Each row was made from one small tree. The marks that hang from a mark follow it in brackets, in the order of their numbers. Every link used is in the known rows. Write each row's tree.
Known rows
J223[J607[J899[J137[J945[J732]]]]]: [ 4.22 -1.39  1.16  0.75 -2.64  1.85  0.71  1.51 -2.14 -0.70 -4.18  0.72
  5.11 -4.72 -0.87  1.21  1.84  2.31]
J607[J899[J137]]: [ 1.44 -3.33  1.23  1.31 -2.75  1.58  0.13  2.05 -4.21 -2.03 -0.09 -1.41
  4.11 -3.16  0.70 -0.22  1.52  3.77]
J899[J137[J945] J607]: [-0.49 -0.38 -0.66 -0.11 -0.26  1.24  1.25  0.72  0.78 -3.78 -0.60 -0.60
  4.71 -3.78  0.97 -0.20 -1.16  5.97]
J783[J137[J223 J899 J945[J732]] J607]: [-0.10  2.05  0.93  1.33  0.56 -0.50  0.62  2.98 -3.11 -1.46  0.01 -0.80
  0.19  0.91 -0.35  2.67 -0.11  2.19]
J607[J899[J137[J223]]]: [-0.47 -0.88  1.37  0.33 -3.21  0.79 -0.09  2.74 -3.26 -0.70  1.03 -2.34
  2.97  0.52  0.53 -0.03  0.93  3.36]
J223[J607[J899[J137]]]: [ 0.85 -1.86 -0.92  0.99 -3.88  0.93 -0.20  2.86 -2.76 -2.59 -1.30 -1.23
  5.12 -4.97 -0.87  1.13  3.05  3.58]
J137[J223]: [-0.01 -2.98 -0.19  1.03 -0.23 -0.91  0.22  3.39 -1.06 -0.29  2.09 -1.71
  1.25  1.11  1.85  1.03  1.70  3.28]
J783[J137[J223 J945] J607[J899] J732]: [ 0.13  1.49  3.15  1.25 -0.97 -3.30 -0.14  3.34 -5.88 -3.28 -1.92  0.21
  1.12  1.61 -1.67  1.64 -1.38  0.99]
J945[J607[J899] J732]: [ 4.52 -5.61  1.61  2.77 -4.31  0.03  0.80  3.72 -5.25 -0.12 -2.97  1.85
  2.61 -3.58 -0.39  2.48  7.71  1.66]
J783[J137[J945]]: [ 1.13 -2.25  0.90  2.15  2.34  0.74  0.35  1.06 -2.25 -3.58  0.76 -0.57
  2.39 -1.81  1.92  0.57 -3.06  3.18]
J899[J137[J945]]: [ 1.22 -2.47  0.56  0.47  1.56  1.92  1.53  0.75 -1.29 -2.16  1.21 -1.42
  3.25 -2.41  1.70 -0.75 -1.88  5.02]
J137[J223[J607] J899 J945]: [-1.79  2.23 -3.34 -0.87 -0.84  0.34  1.08  5.55  1.48  2.12  1.13 -2.61
  1.16  2.57  1.83  2.29 -0.65  0.85]
J607[J899[J137[J223 J945[J732]]]]: [ 3.51 -0.53  3.38 -0.20 -1.91  1.52  0.94  1.55 -2.68  1.09 -1.92 -0.47
  3.29  0.92  0.42  0.17 -0.63  2.21]
J899[J137[J223 J945[J732]] J607]: [ 0.84  0.96  1.15 -0.22 -0.44  0.11  1.10  0.66  0.72 -2.20 -1.55  0.28
  4.07 -1.49 -0.16  0.72  0.51  5.01]
J137[J223 J945]: [ 0.35 -1.52  0.15 -0.51  0.82 -0.17  1.44  2.72  0.22  1.41  1.42 -1.39
  1.08  2.88  2.81  0.44 -2.07  2.43]
J783[J137[J899[J607] J945] J732]: [-0.48  1.91 -0.34  2.06  1.18 -1.94 -0.18  4.06 -2.68 -6.04 -0.98 -0.11
  2.89 -2.37  0.19  2.40 -1.20  1.71]
J783[J137[J223 J899 J945] J607 J732]: [-1.96  3.07  0.70  1.26  1.59 -3.34  0.35  4.66 -4.60 -3.87  1.05 -1.25
 -0.20  2.21 -1.04  2.35 -0.96  1.61]

Which tree is each row?
[-3.25  1.19 -2.88 -0.08 -2.72 -0.62  0.17  5.75  0.56 -0.53  1.48 -2.46
  1.79  1.04  1.86  2.39  1.99  2.63]
J137[J223 J899[J607]]
[ 0.20  0.59 -0.90 -1.12 -3.46  0.15  0.57  4.12  0.19  2.67 -2.00 -0.99
  2.45  2.02  1.13  1.57 -0.84  0.23]
J137[J223[J607[J899]] J945]
[ 1.95 -0.63  1.65  0.87  0.15  0.12  2.33  1.68 -2.03 -1.62  0.09  0.55
  2.11 -0.42 -1.26  0.97  3.43  4.85]
J899[J137[J223 J945[J607 J732]]]
[ 2.57 -1.44  1.06  1.02 -0.16  0.99  1.21  0.12  0.04 -3.25 -2.75  1.11
  5.14 -5.22  0.10  0.69  1.27  5.48]
J899[J137[J945[J732]] J607]
[-1.15  0.64 -1.28 -0.63  0.10  0.89  1.55  5.02 -0.01  2.54  2.27 -2.85
  0.11  4.38  3.53  1.10 -2.18  1.12]
J137[J223 J899 J945]
[ 0.87  2.53  1.51  1.33 -0.99 -3.23 -0.99  4.14 -3.60 -3.29 -2.60  0.10
  2.84  0.40 -1.78  2.24 -0.86 -0.45]
J783[J137[J223[J607[J899]] J945] J732]
[ 3.79 -3.92  2.19  2.62 -4.09  0.94  1.01  2.35 -5.91 -2.62 -2.22  1.23
  3.92 -5.06 -1.91  1.39  7.61  3.86]
J945[J607[J899[J137]] J732]
[ 2.79 -2.15  1.29  0.83 -0.31 -0.68  2.46  3.02 -1.40  1.05 -0.60  1.17
  0.89  0.78  0.27  2.06  3.83  2.65]
J137[J223 J945[J607 J732]]
[ 0.48 -2.06 -0.09  0.63  0.34  1.68  2.49  1.63 -2.19 -2.96  1.18 -0.26
  2.68 -2.88 -0.03  0.17  1.78  5.67]
J899[J137[J945[J607]]]
[ 3.38 -1.63  2.31  0.36 -3.43  0.32  1.85  3.68 -2.94  2.71 -2.77  1.27
  1.13  1.90  0.45  1.97  3.52  0.60]
J137[J223 J945[J607[J899] J732]]
[ 1.39  1.25 -1.64  0.03 -0.81 -0.09  0.99  4.87  0.77  2.36 -1.03 -0.89
  1.50  1.07  0.96  3.09  1.91  0.17]
J137[J223[J607] J899 J945[J732]]
[ 0.17  1.58 -0.81 -0.45 -1.46  0.14  1.19  4.26  1.29  1.07 -1.65 -0.39
  1.93  1.47  2.02  2.74  0.83  1.43]
J137[J223 J899[J607] J945[J732]]
[ 3.13 -0.48  0.96 -0.04 -3.32 -0.10  0.47  3.56 -0.52  2.99 -4.09  0.71
  3.09  0.47  0.29  2.42  1.61 -0.51]
J137[J223[J607[J899]] J945[J732]]
[-0.33 -1.13 -0.52 -0.33 -0.41 -0.28  2.44  3.71 -0.69  0.54  1.37 -0.46
  0.33  2.38  1.16  1.13  1.36  3.21]
J137[J223 J945[J607]]
[ 1.27  0.09 -0.29  0.59 -1.01  0.41  2.26  5.22 -1.65  1.97  0.08 -0.29
 -0.09  2.43  1.04  2.76  3.57  1.34]
J137[J223 J899 J945[J607 J732]]
[-0.39  0.03  0.71 -0.76  1.19  1.03  1.43  1.44 -0.37 -0.89  2.24 -2.09
  2.35  1.28  1.39 -0.68 -2.49  4.70]
J899[J137[J223 J945]]
[-0.92  3.94 -1.02  1.37  1.40 -3.21 -0.29  5.32 -2.53 -4.04  0.49 -1.38
  1.49  1.10 -1.17  2.91 -0.79  0.15]
J783[J137[J223[J607] J899 J945] J732]
[-3.00  2.59 -2.56 -1.40 -1.53  0.52  1.13  4.97  1.93  0.93  0.54 -2.08
  1.54  2.86  2.93  1.77 -1.81  2.03]
J137[J223 J899[J607] J945]
[ 1.61 -1.91  1.62 -0.08 -1.62  2.86  1.20  1.41 -2.65 -0.40 -0.87 -1.20
  3.75 -1.32  1.64 -0.72 -2.34  3.11]
J607[J899[J137[J945]]]
[ 2.93 -2.57  2.07  2.69  1.47 -0.63  0.79  0.11 -3.69 -3.62 -2.06  1.55
  2.01 -4.13 -0.61  2.07  1.00  3.97]
J783[J137[J945[J732]] J607]
[ 2.34 -1.60  2.36  1.55 -4.34  0.09  0.93  3.06 -4.96 -1.20 -1.12  0.28
  2.66 -1.37 -2.19  1.49  6.85  3.34]
J945[J607[J899[J137[J223]]] J732]
[ 4.51 -4.53  1.17  2.04  0.03  0.23  2.40  2.18 -2.11 -0.20 -1.81  2.04
  1.93 -2.73  0.60  2.05  4.37  3.14]
J137[J945[J607 J732]]
[-2.36  0.82 -3.80  0.33 -1.97 -1.04 -0.01  6.24 -0.01  0.36  1.78 -2.91
  1.32  0.74  0.77  2.82  3.12  1.60]
J137[J223[J607] J899]
